Each row comes from the steps of one path. Every step used is in the known rows, and no mark comes twice. Write the path behind each row, first mark first.
(in the rows, 128 means zero)
Known rows
mufif > pelel > pusev: [133 154 153 160 100 140 163 158 121 157 109 169  85 134 139 118 118  78
 141 151 149 108]
difeb > netin > pelel: [109 120 136 116 125 196 165 138 138 152 146 125 125 125 109 122 117 104
 124 149 135  44]
tupu > difeb > netin > pelel: [118 148 146 120 120 195 161  98 117 170 163  98 144 115 149 166 134 129
 121 144 148  63]
fezeg > difeb > tupu > pelel > pusev: [ 99 126 110 105  85 133 161 164 147 140 139 126  93  83 153 135 100  98
 146 178 108  51]
vasune > fezeg > vomunef: [ 87 130  95  82 114 134  96  89 146  91 143 115 136  97 138 157 173 130
 137 102 102 149]
pelel > pusev > vomunef > fezeg > difeb > tupu: [112 106 100 136  54 174 174 152 147 114 146 152  82 137 196 123 139 127
 171 129 122 139]
netin > pelel > pusev > vomunef > fezeg: [107 104 134 152  87 200 192 154 144 120 100 164  80 144 174 104 108 100
 178 126 149 110]
tupu > pelel > netin: [ 98 169 165 135 120 162 159 123 131 166 131 151 117 116 132 164 108  78
 116 162 162  68]
tupu > difeb > netin > pelel > pusev > vomunef > fezeg > vasune: [115 144 118 141  76 230 174  87 120 149 161 123 131 112 197 178 141 122
 162 123 151  91]
vomunef > fezeg > difeb: [101 162  87 100 100 143 131 107 133 100 179 121 114  75 169 128 133 153
 142 150 112 147]
tupu > difeb: [133 156 140 130 124 141 130  90 109 151 148 100 146 117 164 169 144 148
 125 130 143 129]
vasune > fezeg > difeb: [ 93 148 110  88 135 139 103 102 144  97 155 112 111  54 167 159 157 155
 131 118 101 136]
pusev > pelel > tupu: [111 130 131 142 120 122 194 172 124 133 130 156  53 120 142 164 103  97
 145 167 129 116]
vasune > fezeg: [ 96 141 118 108 141 139 114  99 136 100 130 123 135  93 156 145 155 147
 126 106 120 150]
pusev > vomunef > fezeg > difeb: [124 139  97 114  85 184 143 121 132 109 176 128  94 104 157 123 168 142
 142 109 109 176]
difeb > tupu > pelel: [102 130 108 115 102 131 170 158 132 144 116 122 137 119 115 115  97  86
 119 173 123  58]
mufif > pelel > tupu > difeb > netin: [146 204 134 140 101 152 172 142 108 195 140 144 106 127 115 182 126  92
 114 179 154  69]
pusev > pelel > tupu > difeb > netin: [110 147 139 136 113 153 203 145 114 160 165 135  69 114 160 196 120 108
 134 172 138  95]
pelel > netin > difeb > tupu: [ 83 135 129 127 118 148 133 145 157 142 164 110 104 151 117 172 143 168
 108 172 158  38]
pelel > mufif: [155 167 148 155 131 152  97 153 113 149 104 154 112 141 134 106 109  95
 143 136 132 119]
vomunef > fezeg: [103 155  95 121 106 142 143 104 125 103 155 132 138 113 160 113 130 145
 137 138 131 161]
mufif > pelel > netin > difeb: [110 186 159 145 125 155 137 145 130 167 154 137  81 129  95 155 145 118
 102 171 168  62]

Write each row's path
[131 168 155 135 122 208 145 112 110 180 151 111 136 122 152 155 124 113
 128 149 150  58]
tupu > difeb > netin > pelel > mufif
[ 78 124 111 112 117 143 155 166 145 145 133 106 108 122  84 119 118 133
 120 173 139  20]
netin > difeb > tupu > pelel
[103 105 145 132 105 201 182 149 146 156 133 147 109 139 141 126 106  95
 146 148 145  40]
difeb > netin > pelel > pusev
[126 149 131 139 117 153 181 146 131 156  90 136 101 130 142 172  86 112
 153 167 155  56]
netin > pelel > tupu > difeb
[104 177 142 138 114 150 147 158 134 164 154 128  86 135  91 149 142 120
  96 187 160  42]
mufif > pelel > netin > difeb > tupu
[135 148 154 152 138 176 130 167 125 144  79 152  96 132 127  92  82  78
 155 150 141  71]
netin > pelel > mufif
[ 83 129 106  97  93 167 148 135 153 112 141 128  93  68 181 150 149 117
 145 129 103 104]
vasune > fezeg > difeb > tupu > pelel > pusev > vomunef
[124 154 114 142  60 170 181 167 129 142 144 158  67 121 157 110 139  89
 146 156 128 117]
mufif > pelel > pusev > vomunef > fezeg > difeb > tupu
[ 67 123 145 134 126 150 176 161 140 130 180 119  51 123 136 163 135 134
 118 179 144  66]
pusev > pelel > netin > difeb > tupu
[ 94 144 124 122  98 141 170 151 139 152 131 128 131 129 125 146 104  90
 110 185 140  41]
difeb > tupu > pelel > netin
[119 155 121 132 104 146 151 174 123 157 101 139 126 128 119 100  86  65
 129 179 125  52]
difeb > tupu > pelel > mufif
[ 84 105 118 129  92 169 173 179 150 150 126 125  84 142 107 118 129 124
 140 155 144  33]
netin > difeb > tupu > pelel > pusev > vomunef
[114 131 125 121 113 186 184 157 144 164 130 143 110 138 108 153  99 100
 133 167 142  26]
difeb > netin > pelel > tupu
[136 167 120 130 101 152 167 124 125 179 145 130 127 141 146 213 123 133
 130 163 150  73]
pelel > tupu > difeb > netin
[ 94 121 101 131  61 166 201 161 137 136 120 148 114 136 159 107 107  85
 147 160 131  86]
difeb > tupu > pelel > pusev > vomunef > fezeg
[146 186 128 146 108 121 165 168 118 168 104 166  87 132  98 150 110  81
 124 175 144  91]
mufif > pelel > tupu
[126 155 140 118 117 177 142  87 112 169 182  95 157 118 153 177 154 145
 112 134 141  94]
tupu > difeb > netin
[110 143 137 135  84 230 187 100 122 161 171 119 124 129 188 159 145 129
 144 131 155  92]
tupu > difeb > netin > pelel > pusev > vomunef > fezeg
[115 147 139 144 118 130 196 148 112 148 144 138  63 113 166 190 113 110
 143 168 138 117]
pusev > pelel > tupu > difeb
[ 84 145  99 106  82 191 168 122 146 118 180 136  99  85 182 126 118 131
 157 163 124  91]
vomunef > fezeg > difeb > netin > pelel > pusev
